Each row was made from one walk, in order. Every step used is in the known rows, and no mark comes twice. Write each row's walk.
Known rows:
vumif gepib sepore nalil bavu zizek: 237 374 -131 -62 445 199 137 63 -149 -77 -419 198 444 -129 19 -31 244 74
 -484 373 -6 68 -26 -194 286 -228 -235 29
sepore gepib: 112 164 -136 64 152 108 -25 129 -60 -37 -247 142 105 -190 -9 -216 -134
 276 -89 236 -31 269 -9 -90 233 -220 -184 144
nalil fuvim zizek bavu resom: 203 182 107 268 -86 106 -88 -107 98 241 -280 47 -73 -41 74 101 -21 456
 120 109 -58 199 -126 -244 -56 -276 172 193
fuvim zizek bavu resom sepore: 153 282 -129 127 13 181 201 3 13 198 -160 126 33 -28 -10 75 6 461 -169
 113 -58 131 -94 -233 76 -245 152 255
bavu resom fuvim zizek sepore nalil: 362 331 -320 75 107 200 377 -1 -31 67 -113 50 -41 -24 -112 -7 34 260
 -448 77 131 122 -311 -269 292 -361 19 152
ralu gepib fuvim zizek: 189 298 -43 -75 -85 6 28 -8 -65 -34 -212 158 -149 -49 -61 17 -67 140 -56
 48 64 214 -170 -170 166 -101 79 126
vumif gepib sepore nalil: 46 374 -304 -3 435 146 183 256 -192 -178 -185 207 355 -134 -44 2 146 205
 -462 201 -2 128 52 -79 237 -223 -266 8
resom fuvim zizek bavu gepib vumif: 300 221 44 135 -42 226 203 86 73 19 28 111 60 44 -153 -1 32 325 -25 271
 1 316 -100 -82 177 -35 -166 159
gepib fuvim zizek sepore: 218 346 -42 -96 88 7 167 -67 -151 -136 -171 103 17 5 -22 -107 -116 175
 -263 24 153 90 -164 -98 209 -251 -46 71
zizek fuvim: 98 225 -115 129 20 200 83 76 -67 -36 -116 73 92 -54 35 -178 -69 305 -162
 37 -45 139 -62 2 169 -221 -220 138
nalil fuvim zizek sepore: 192 192 99 68 140 -30 15 -17 -7 61 -276 143 103 -39 -17 -145 -154 157
 -97 113 59 177 -230 -168 69 -345 -57 210
ralu gepib fuvim: 134 285 -115 -72 -89 49 -21 -9 -12 -124 -118 44 -30 -23 -5 8 -18 152
 -101 42 68 258 -91 -64 232 -95 -88 98
vumif gepib fuvim zizek sepore nalil: 199 428 -123 -150 359 56 287 69 -248 -91 -210 150 95 -123 -51 -102 95 67
 -410 85 117 67 -82 -134 145 -295 -107 28
nalil bavu resom fuvim zizek: 352 155 -173 115 -65 159 131 -125 129 217 -302 162 -35 -19 -54 -43 -101
 312 -202 94 19 -7 -369 -337 201 -313 137 259
bavu resom fuvim zizek sepore: 475 248 -241 111 -11 99 305 -44 56 24 -150 16 -24 -30 -136 -71 -74 305
 -300 92 108 71 -299 -220 284 -333 21 175
vumif gepib fuvim zizek: 169 255 -88 -36 223 52 142 19 -111 -49 -290 212 86 -157 -70 -118 17 217
 -73 62 61 7 -72 -129 80 -190 -36 48
resom fuvim zizek bavu gepib: 199 218 14 169 -64 238 268 160 57 80 -133 125 110 -44 -189 13 24 397
 -131 290 50 282 -108 -165 132 -129 -24 292
bavu zizek sepore: 337 239 -119 42 160 152 162 -30 -91 -177 -237 -77 307 -101 -75 -145 71
 195 -235 238 142 225 -171 -61 339 -196 -275 89
gepib fuvim zizek bavu resom: 229 336 -18 108 -133 141 55 -157 -55 40 -172 8 -161 1 70 167 29 475 -36
 12 40 107 -62 -177 95 -171 168 53
gepib fuvim zizek: 88 253 -82 -5 51 91 97 -80 -101 -39 -235 174 -23 -35 -24 -57 -81 302 -78
 -19 102 119 -145 -129 143 -174 27 68
nalil bavu gepib: 102 -7 -15 16 -9 175 -1 50 -4 9 -293 140 282 -39 64 -128 46 206 -221 185
 54 280 -279 -166 170 -146 -112 252
vumif gepib fuvim zizek sepore: 303 337 -30 -113 258 -57 217 25 -167 -135 -239 126 138 -138 -95 -164 -13
 102 -246 103 103 -7 -83 -96 148 -266 -110 40
sepore gepib fuvim zizek bavu: 160 419 127 13 58 73 -22 16 -126 14 -243 165 -131 -98 12 -36 -143 323
 -29 242 -61 224 151 -123 100 -193 29 110
gepib fuvim zizek sepore nalil: 120 436 -111 -139 194 113 231 -29 -240 -101 -143 137 -11 16 7 -42 -16
 140 -423 10 166 168 -167 -159 218 -256 -44 53
gepib vumif: 112 153 -186 69 103 154 22 -4 -30 -154 2 86 110 -18 -6 -94 -63 277 -11
 34 23 251 -151 14 251 -89 -339 6
ralu gepib: 126 185 -193 35 -50 77 -19 133 -2 -71 -139 53 36 -92 -94 -22 -36 186 -71
 120 47 323 -168 -112 214 -129 -110 210
resom sepore nalil bavu gepib vumif: 48 108 -123 -165 206 281 171 27 0 84 -39 279 319 92 116 -117 147 56 -413
 173 -41 301 -242 -132 244 -132 -258 174
nalil fuvim zizek: 78 97 46 146 94 59 -45 -19 43 139 -329 237 69 -65 -27 -91 -148 279 81 76
 19 189 -213 -188 3 -256 14 213
resom fuvim: 104 218 -289 125 72 203 197 70 82 -18 -86 95 152 -45 -170 -123 -95 345
 -172 99 102 172 -143 -76 281 -223 -229 209
vumif gepib fuvim: 105 259 -177 -26 220 84 103 27 -67 -122 -215 99 201 -151 -23 -147 70 229
 -116 68 72 60 3 -16 154 -186 -235 -3

Which walk is each row?
249 130 -150 -47 116 113 13 -46 106 228 -307 197 127 -77 142 -191 -113
 211 -296 236 -152 93 -128 -259 226 -359 -7 264 | nalil bavu resom sepore gepib
51 331 -252 -22 231 176 195 113 -189 -131 -76 45 172 -46 -24 -87 36 177
 -447 60 147 282 -175 -97 267 -280 -244 134 | zizek sepore nalil
338 160 -290 202 -51 189 237 -38 89 109 -216 96 -45 -63 -127 -17 -60 419
 -119 55 67 84 -286 -241 219 -259 90 172 | bavu resom fuvim zizek
327 386 9 -151 -49 -101 98 -11 -104 -126 -157 77 -92 -5 -66 -30 -86 27
 -225 92 103 191 -165 -149 216 -191 18 126 | ralu gepib fuvim zizek sepore
224 371 -307 37 119 202 164 -48 47 19 -172 146 125 85 47 96 31 266 -610
 136 20 41 -185 -244 370 -333 -80 118 | gepib sepore nalil bavu resom fuvim
64 406 74 43 -13 112 70 -30 -112 -17 -164 115 -67 3 -30 75 -90 385 -57
 66 66 163 5 -123 73 -134 39 129 | gepib fuvim zizek bavu
56 241 71 35 -92 207 63 20 -41 -109 -91 -8 168 3 66 71 138 389 -120 157
 86 330 27 -4 129 -60 -133 96 | zizek bavu gepib fuvim
-22 325 139 116 145 169 8 146 -33 -42 -152 137 320 57 120 173 202 287
 -323 308 -44 398 91 -80 94 -177 -165 113 | zizek bavu gepib sepore nalil fuvim
-119 269 -216 -128 282 250 177 59 -33 177 -173 272 256 24 50 -109 -19
 146 -498 73 12 150 -202 -206 209 -307 -136 304 | resom sepore nalil bavu
132 283 92 105 21 107 118 195 -162 -125 -209 184 233 -10 -16 144 68 388
 -267 312 -30 281 23 -135 129 -83 18 156 | fuvim zizek bavu gepib sepore
159 429 103 -27 -140 36 -5 16 -47 -2 -136 86 -185 -8 -73 134 -48 231 -27
 124 25 253 -12 -158 88 -102 97 188 | ralu gepib fuvim zizek bavu
43 280 -59 23 255 108 59 45 -43 -9 -140 73 194 2 52 -114 6 110 -301 82
 100 291 -172 -91 146 -359 -235 157 | zizek sepore nalil fuvim
175 97 129 -90 -59 110 36 -95 -52 46 -339 232 105 30 95 -82 8 160 -210
 126 71 159 -286 -220 131 -132 87 168 | nalil bavu gepib fuvim zizek
200 -6 19 -21 4 166 -62 -26 24 -64 -121 150 229 39 84 -118 52 148 -113
 163 -7 291 -266 -90 223 -47 -268 94 | nalil bavu gepib vumif
110 143 78 155 -61 196 113 157 -106 24 -211 132 137 -78 -55 54 84 415
 -75 234 29 350 -109 -162 46 -82 34 264 | fuvim zizek bavu gepib
130 114 -343 75 70 193 195 -29 79 85 -140 80 191 -58 25 -63 27 368 -235
 28 -5 129 -187 -154 236 -258 -33 161 | bavu resom sepore
498 346 -64 -22 209 7 181 59 6 -79 -38 165 -40 -45 -151 -285 -246 81
 -180 307 -35 175 -75 -104 327 -250 -287 99 | resom fuvim zizek sepore gepib vumif
250 406 -78 -109 159 143 32 22 -86 -69 -335 135 215 -22 22 103 161 15
 -464 361 -19 263 -121 -234 380 -137 -103 117 | ralu gepib sepore nalil bavu zizek
284 314 -171 26 119 65 315 76 -1 -40 -130 123 85 -29 -219 -151 -175 201
 -321 133 124 102 -236 -166 256 -314 -114 239 | resom fuvim zizek sepore
397 207 192 2 216 -99 -98 -34 9 3 -183 191 -2 -52 55 -263 -236 27 30 277
 -104 248 -73 -107 120 -284 -221 69 | nalil fuvim zizek sepore gepib vumif
39 316 -8 159 35 151 66 125 -119 35 -176 123 7 -49 -97 43 -102 430 -31
 132 12 233 -59 -171 60 -151 17 238 | fuvim zizek bavu
226 316 -208 -7 270 268 239 10 -179 -130 -203 -55 279 -101 -28 -96 187
 156 -403 221 160 299 -185 -125 350 -217 -262 73 | bavu zizek sepore nalil
259 297 -56 84 77 144 123 60 4 237 -239 175 -31 -129 10 -33 -79 398 -128
 305 -175 172 41 -253 108 -294 146 269 | fuvim zizek bavu resom sepore gepib
457 351 8 -110 193 69 77 -133 -87 -199 -291 -48 168 -139 56 -225 27 99
 -220 352 69 213 59 -28 380 -228 -270 -21 | bavu zizek sepore gepib fuvim
197 238 -316 69 36 302 157 -61 103 175 -182 82 24 12 20 -5 35 281 -394
 70 79 97 -315 -279 298 -328 -51 204 | sepore nalil bavu resom fuvim
